Known rows, with every step that occurs:
vunodev, tovu: [152,-164,105,117,275,62,-154,81,248,-3,129,70,195,44,-29,59,308,-153,-47,89,-41,214,-6,56,-196]
sekezo, dubu, tovu, pegi: [9,-17,179,-114,155,147,40,-72,51,49,-88,-61,-58,-59,-58,-103,207,-17,-49,45,-98,75,119,-1,-136]
vunodev, firib, pegi, sekezo, dubu, tovu, tibup: [-102,17,92,-136,30,52,231,68,0,107,-23,-27,13,47,22,-311,128,113,-189,0,232,64,147,-65,-274]
sekezo, dubu, tovu, pegi, firib, vunodev: [-56,-68,221,-127,-17,141,171,-18,65,102,-147,-106,-132,-167,-109,-149,44,-66,-39,-9,-141,-80,149,140,-3]
vunodev, firib: [136,-80,207,80,233,29,-113,74,322,82,231,-11,25,9,-114,5,127,-206,25,91,171,191,128,-7,-186]
pegi, sekezo, dubu, tovu, tibup: [-27,-8,136,34,39,158,148,103,-37,71,31,-11,111,-113,17,-249,189,138,-129,168,-143,112,161,-153,-205]
giti, magafa: [103,-113,185,176,173,145,-168,151,247,-45,240,67,155,-163,-15,-49,214,-187,-9,59,-78,91,277,140,-165]
ziput, tovu: [101,-220,69,13,175,90,-175,170,320,70,186,55,195,115,-58,-33,226,-102,3,126,-211,159,89,-22,-124]
magafa, giti: [440,-69,123,48,138,165,-232,56,281,46,295,-27,143,23,-146,145,201,-23,78,169,-82,175,144,89,-65]
tovu, dubu, sekezo: [-249,-53,53,-75,175,228,-128,95,155,62,112,-14,1,96,-20,-90,97,-58,-147,101,-190,6,-75,-141,-79]
tovu, pegi, sekezo: [158,-127,34,27,182,144,-152,266,217,22,177,-65,0,-166,-75,-120,138,-14,-50,23,-34,175,95,-72,-206]
pegi, sekezo, dubu, tovu: [0,26,103,-30,111,155,105,84,55,51,-72,-35,46,-13,23,-182,258,-35,-152,21,-199,147,135,-146,-133]
pegi, firib, vunodev: [207,-190,171,134,33,99,-39,117,273,76,169,-33,41,-141,-161,-56,-40,-135,35,106,-107,-12,136,146,32]
pegi, firib, vunodev, tovu, ziput, giti: [-185,-176,166,43,-45,141,21,0,279,28,301,-33,231,93,-10,138,90,4,-80,31,-41,12,-1,247,84]
ziput, giti: [114,-158,161,60,77,90,-88,-69,305,-3,290,-13,225,-51,-44,6,229,-58,21,97,-86,48,60,-32,-19]
firib, pegi, sekezo: [279,-147,-77,37,135,98,-92,209,224,4,151,-19,95,25,-40,-183,89,13,-113,-10,26,99,60,-2,-155]
vunodev, firib, pegi, sekezo, dubu, tovu, magafa, giti: [112,141,80,-341,34,179,141,162,52,93,21,-62,37,106,76,-84,268,-111,-151,-239,190,161,247,91,-206]
dubu, sekezo: [0,-65,72,31,162,155,-146,33,180,29,202,-22,58,27,-98,-62,69,-120,-59,117,-74,58,18,-134,-72]
dubu, sekezo, pegi, firib, vunodev, tovu, ziput, giti: [-546,-123,39,-103,-139,172,11,-145,108,2,166,-83,72,213,59,-41,-2,-34,-178,-111,217,-180,37,187,50]
firib, pegi: [345,-172,12,47,166,73,-120,40,255,1,163,8,101,59,-95,-88,57,-13,-35,63,60,44,59,110,-103]
firib, vunodev: [308,-193,112,64,84,152,-63,-20,246,42,305,-30,94,-259,-129,4,122,-75,50,93,-222,11,139,118,15]
dubu, tovu, magafa, giti: [492,3,207,-140,122,215,-88,134,149,45,221,-36,224,62,13,160,298,-198,94,45,-113,231,306,237,-90]
vunodev, firib, pegi: [191,-114,85,-20,198,-4,-76,45,308,63,175,-5,14,102,-104,-69,58,-126,-27,-6,300,97,86,100,-181]

Rows:
[-102,-17,237,-35,106,97,71,78,86,86,-216,-63,-121,51,-88,-151,49,-89,-60,60,12,51,123,26,-127] -> sekezo, dubu, tovu, pegi, firib
[-282,-159,31,-41,12,94,-37,-28,75,28,-70,-32,-33,68,-7,-162,46,-241,-131,-106,160,-131,54,135,-92] -> dubu, sekezo, pegi, firib, vunodev, tovu
[138,-82,-6,-38,158,19,-37,208,275,68,153,-37,16,63,-48,-165,91,-92,-117,-78,261,150,88,-13,-230] -> vunodev, firib, pegi, sekezo
[-221,-84,68,80,61,89,-130,62,117,37,-35,-48,-96,203,-67,-225,-119,-200,-87,40,298,-74,144,-33,-133] -> dubu, sekezo, pegi, firib
[-444,-131,71,-130,67,181,-3,156,126,93,-53,-2,17,99,20,-76,119,-165,-210,-26,-206,-88,-155,45,-30] -> pegi, firib, vunodev, tovu, dubu, sekezo
[-241,-144,155,1,-30,224,-23,-65,235,-81,449,28,324,-140,112,143,331,-31,-103,-89,-171,-18,175,368,22] -> firib, vunodev, tovu, ziput, giti, magafa
[-480,-73,49,-33,73,162,-117,135,102,71,-133,-41,-164,289,9,-246,-98,-138,-172,33,194,-129,48,-50,-146] -> tovu, dubu, sekezo, pegi, firib
[-196,105,34,-177,86,150,162,62,91,84,59,-83,-70,285,32,-126,18,93,-241,-84,247,143,148,42,-154] -> vunodev, firib, pegi, sekezo, dubu, tovu, ziput
[-96,-83,2,0,115,140,-162,-77,96,-1,111,-44,-48,86,-34,-174,33,-131,-64,20,186,-45,140,-57,-144] -> dubu, sekezo, pegi
[85,-198,-6,-92,131,144,-46,163,167,24,155,-55,65,-289,-15,-51,315,-61,-102,-126,-167,120,17,91,-164] -> firib, vunodev, tovu, pegi, sekezo
[-360,-72,-4,-104,131,217,-145,-8,72,35,9,-36,-106,171,47,-201,67,-68,-162,12,72,-102,45,-67,-150] -> tovu, dubu, sekezo, pegi
[177,-73,88,-128,170,119,-21,199,129,45,23,-99,13,-35,-7,-123,225,-73,-43,-5,-120,207,180,21,-189] -> dubu, tovu, pegi, sekezo
[-344,95,62,-265,-45,130,226,-77,128,65,127,-103,50,267,92,-116,145,137,-248,-144,211,54,93,5,-69] -> vunodev, firib, pegi, sekezo, dubu, tovu, ziput, giti
[-652,-154,-14,-160,43,144,-126,232,147,119,-179,4,-76,449,62,-283,-3,-138,-206,-5,37,-116,35,-67,-160] -> ziput, tovu, dubu, sekezo, pegi, firib
[-215,-65,11,-8,207,138,-51,165,89,13,-57,3,7,-140,14,-134,339,13,-209,-91,-27,178,-67,-145,-282] -> vunodev, tovu, pegi, sekezo, dubu
[-261,-136,51,-70,6,162,-2,112,18,8,18,-7,29,-14,78,-141,57,-354,-127,-208,225,-105,138,193,-136] -> dubu, sekezo, pegi, firib, vunodev, tovu, magafa
[-156,-133,55,-7,-58,134,-30,-25,97,56,37,-94,-114,-17,-84,-220,-142,-179,-68,-29,148,-208,169,73,-7] -> dubu, sekezo, pegi, firib, vunodev
[-59,-208,73,-72,167,179,-44,61,201,57,110,29,116,-68,34,35,337,-67,-112,-3,-331,30,-76,159,-76] -> firib, vunodev, tovu, dubu
[79,-217,153,106,97,54,-30,123,242,55,75,19,130,-54,-79,9,140,-207,-37,32,-88,56,20,203,-54] -> pegi, firib, vunodev, tovu
[-383,-99,-1,-8,0,200,-52,-11,68,23,119,-66,-46,225,-5,-48,-124,-75,-172,-49,237,-84,77,226,-40] -> dubu, sekezo, pegi, firib, vunodev, tovu, ziput
[-428,-145,-51,-226,81,219,-47,-88,22,29,-17,-24,-41,52,107,-133,233,-105,-209,-131,-76,-157,-39,96,-106] -> firib, vunodev, tovu, dubu, sekezo, pegi
[-401,-122,32,-119,-40,211,-27,44,75,92,-58,-87,-180,68,-1,-251,-108,-110,-155,-34,25,-258,76,66,-19] -> tovu, dubu, sekezo, pegi, firib, vunodev
[192,-31,159,28,180,189,-54,40,189,40,259,-55,107,228,-35,110,54,7,-1,197,-72,211,209,181,-34] -> dubu, tovu, ziput
[-47,52,161,14,134,236,49,-85,86,44,129,-37,34,167,-30,47,69,98,-97,160,-89,134,152,56,-36] -> sekezo, dubu, tovu, ziput
[78,17,213,-53,141,207,89,43,36,30,21,9,102,-69,50,-66,242,-185,-48,2,-114,116,210,22,-124] -> sekezo, dubu, tovu, magafa
